Each row was made from one walk, in order. Every step used is in the known rows, and no mark comes twice. Write each row's walk.
Known rows:
a -> z: [ 0.48  0.05 -0.37  0.00 -0.02  0.16 -0.01  0.10 -0.10  0.05 -0.04  0.27
  0.19  0.00  0.27 -0.01  0.13  0.01  0.08 -0.15]
z -> f: [-0.24 -0.23 -0.16  0.20  0.18  0.21  0.10  0.08 -0.02 -0.04 -0.07 -0.29
 -0.38  0.12 -0.12  0.06 -0.04 -0.06 -0.11 -0.09]
a -> f -> r: [-0.02  0.03 -0.04  0.12  0.17 -0.07  0.00  0.05 -0.22 -0.21  0.03 -0.11
 -0.20 -0.17 -0.16  0.41  0.19 -0.08 -0.10  0.36]
c -> a: [ 0.09  0.15 -0.31 -0.29  0.06  0.25  0.21 -0.24 -0.29 -0.34  0.19 -0.03
  0.12 -0.23 -0.17 -0.37  0.09 -0.01 -0.03 -0.43]
a -> z -> f: [ 0.15 -0.19 -0.19  0.29  0.11 -0.07 -0.05  0.12 -0.01  0.28 -0.28 -0.03
 -0.01  0.16  0.13  0.11 -0.08  0.07 -0.01 -0.21]
f -> r: [ 0.26  0.06 -0.11 -0.14  0.03  0.22  0.17  0.05 -0.07 -0.22  0.23  0.18
 -0.21 -0.40 -0.10  0.31  0.44 -0.11 -0.06  0.26]
c -> r -> a: [ 0.11  0.13  0.30 -0.13 -0.16 -0.14  0.02 -0.45 -0.15 -0.35  0.14 -0.15
 -0.06 -0.31  0.11 -0.31 -0.18 -0.14  0.16 -0.21]
r -> a: [ 0.15 -0.05 -0.02 -0.04 -0.12  0.19 -0.07 -0.06  0.05 -0.48  0.17  0.04
 -0.18 -0.16  0.23 -0.03 -0.02 -0.18  0.26  0.08]
f -> r -> m: [ 0.02 -0.19 -0.05 -0.26  0.08  0.66  0.02  0.12  0.44 -0.03  0.27  0.11
 -0.28 -0.15  0.24  0.12  0.39 -0.18 -0.50  0.28]
r -> a -> f -> z: [ 0.09  0.00  0.25  0.26 -0.01 -0.15 -0.01  0.08 -0.41 -0.60  0.28 -0.11
 -0.30  0.01 -0.08 -0.18 -0.01 -0.03  0.29  0.47]
a -> c -> r -> z -> f: [-0.60  0.25  0.16 -0.04  0.16 -0.41  0.02 -0.26  0.22  0.28 -0.20 -0.06
  0.19  0.54 -0.08 -0.05 -0.43  0.12 -0.07  0.05]
a -> r -> m: [ 0.10 -0.17 -0.10 -0.02 -0.29  0.68  0.24  0.20  0.58  0.22  0.00  0.05
 -0.08  0.21  0.38 -0.06  0.01 -0.20 -0.42 -0.09]
c -> a -> z -> f -> m: [-0.31 -0.20 -0.11 -0.13  0.05 -0.31 -0.28 -0.01 -0.22  0.43 -0.15 -0.27
  0.45 -0.01 -0.48  0.03 -0.10  0.32 -0.10 -0.56]
a -> z -> f -> r: [ 0.36 -0.11  0.00  0.22  0.13 -0.23 -0.03  0.12  0.02  0.33 -0.22  0.16
 -0.02 -0.20  0.02  0.46  0.21  0.08  0.01  0.10]
z -> f -> m: [-0.73 -0.40 -0.06  0.00  0.11  0.13 -0.19  0.25 -0.08  0.18  0.05 -0.51
 -0.21  0.13 -0.59  0.32 -0.01  0.07 -0.24 -0.05]
a -> c -> r: [-0.07  0.29 -0.07 -0.36 -0.02  0.10  0.21 -0.54  0.06 -0.22  0.24 -0.03
  0.18  0.19 -0.06  0.09 -0.19 -0.08 -0.23 -0.10]
z -> f -> r: [-0.08 -0.18  0.03  0.13  0.18  0.02  0.12  0.06  0.02  0.02  0.00 -0.10
 -0.40 -0.27 -0.25  0.39  0.24 -0.04 -0.12  0.19]
c -> r -> z: [-0.13  0.34  0.10 -0.12  0.04 -0.22  0.04 -0.08 -0.26  0.12 -0.05  0.08
  0.14  0.03  0.01 -0.57 -0.01  0.04  0.08 -0.12]

Write each row's walk:
[ 0.07  0.24 -0.03 -0.10  0.08 -0.03 -0.04  0.29 -0.02  0.06  0.04  0.46
  0.02 -0.18  0.01  0.03  0.41  0.02  0.17  0.44] | f -> r -> z
[-0.25 -0.21  0.50  0.04 -0.16 -0.70 -0.47 -0.19 -0.11  0.42 -0.20 -0.37
  0.29 -0.10 -0.20  0.10 -0.36  0.21  0.11 -0.37] | c -> r -> a -> z -> f -> m
[ 0.03  0.08 -0.10 -0.21 -0.15  0.24 -0.09 -0.24  0.45 -0.53  0.25  0.17
  0.04  0.20  0.26  0.37 -0.25 -0.16  0.18  0.28] | r -> a -> c
[ 0.09 -0.37  0.05  0.11  0.17  0.17 -0.17  0.18  0.56  0.51 -0.16  0.08
 -0.10  0.03  0.35  0.30  0.16  0.02 -0.42  0.10] | a -> z -> f -> r -> m
[ 0.35  0.02  0.18 -0.12 -0.11  0.01 -0.06 -0.06  0.08 -0.40  0.23  0.23
 -0.20 -0.52  0.10  0.27  0.26 -0.17  0.26  0.36] | f -> r -> a
[ 0.18  0.42 -0.07 -0.09 -0.31 -0.17  0.27  0.09 -0.02  0.25 -0.25  0.35
  0.49  0.01  0.00 -0.49 -0.03  0.13  0.26 -0.30] | c -> a -> r -> z
[-0.31  0.05  0.00 -0.45  0.05  0.52  0.09 -0.46  0.56 -0.06  0.28 -0.11
  0.10  0.41  0.28 -0.06 -0.24 -0.14 -0.66 -0.07] | a -> c -> r -> m
[ 0.02  0.05 -0.03  0.21  0.15  0.08  0.20  0.20 -0.59 -0.40  0.28 -0.13
 -0.28  0.14 -0.29 -0.17  0.17  0.03 -0.04  0.37] | a -> f -> z
[ 0.57 -0.01 -0.05  0.07 -0.19 -0.06 -0.22 -0.01  0.04 -0.14 -0.06  0.29
  0.19 -0.11  0.47  0.00 -0.09 -0.03  0.38 -0.06] | r -> a -> z
[ 0.25 -0.22  0.08  0.34 -0.05 -0.27 -0.27  0.01  0.16  0.08 -0.29  0.00
  0.01  0.04  0.35  0.10 -0.26  0.02  0.32 -0.11] | r -> a -> z -> f
[-0.44 -0.06 -0.07  0.25  0.22 -0.07 -0.09  0.33  0.04  0.23 -0.26 -0.04
 -0.15  0.32 -0.02 -0.17 -0.08  0.05  0.10  0.10] | r -> z -> f
[-0.14  0.03  0.07  0.41 -0.19 -0.22  0.16  0.41  0.22  0.56 -0.49  0.10
  0.02  0.36  0.02 -0.08 -0.16  0.07  0.18  0.03] | a -> r -> z -> f
[ 0.37  0.24 -0.14 -0.14 -0.33  0.10  0.45 -0.18 -0.08  0.00 -0.05  0.09
  0.29 -0.19 -0.11 -0.23  0.01  0.00  0.03 -0.49] | c -> a -> r
[-0.91 -0.21  0.02  0.05  0.14 -0.16 -0.37  0.51 -0.01  0.45 -0.15 -0.24
  0.02  0.32 -0.47  0.06 -0.04  0.22  0.00  0.13] | r -> z -> f -> m
[ 0.53  0.18 -0.33 -0.19 -0.01  0.00  0.06 -0.19 -0.27 -0.02 -0.03  0.22
  0.49 -0.16  0.08 -0.31  0.06  0.13  0.09 -0.53] | c -> a -> z
[ 0.07  0.18  0.58  0.17 -0.04 -0.50  0.06 -0.31 -0.62 -0.46  0.25 -0.26
 -0.16 -0.12 -0.19 -0.43 -0.15  0.01  0.17  0.17] | c -> r -> a -> f -> z
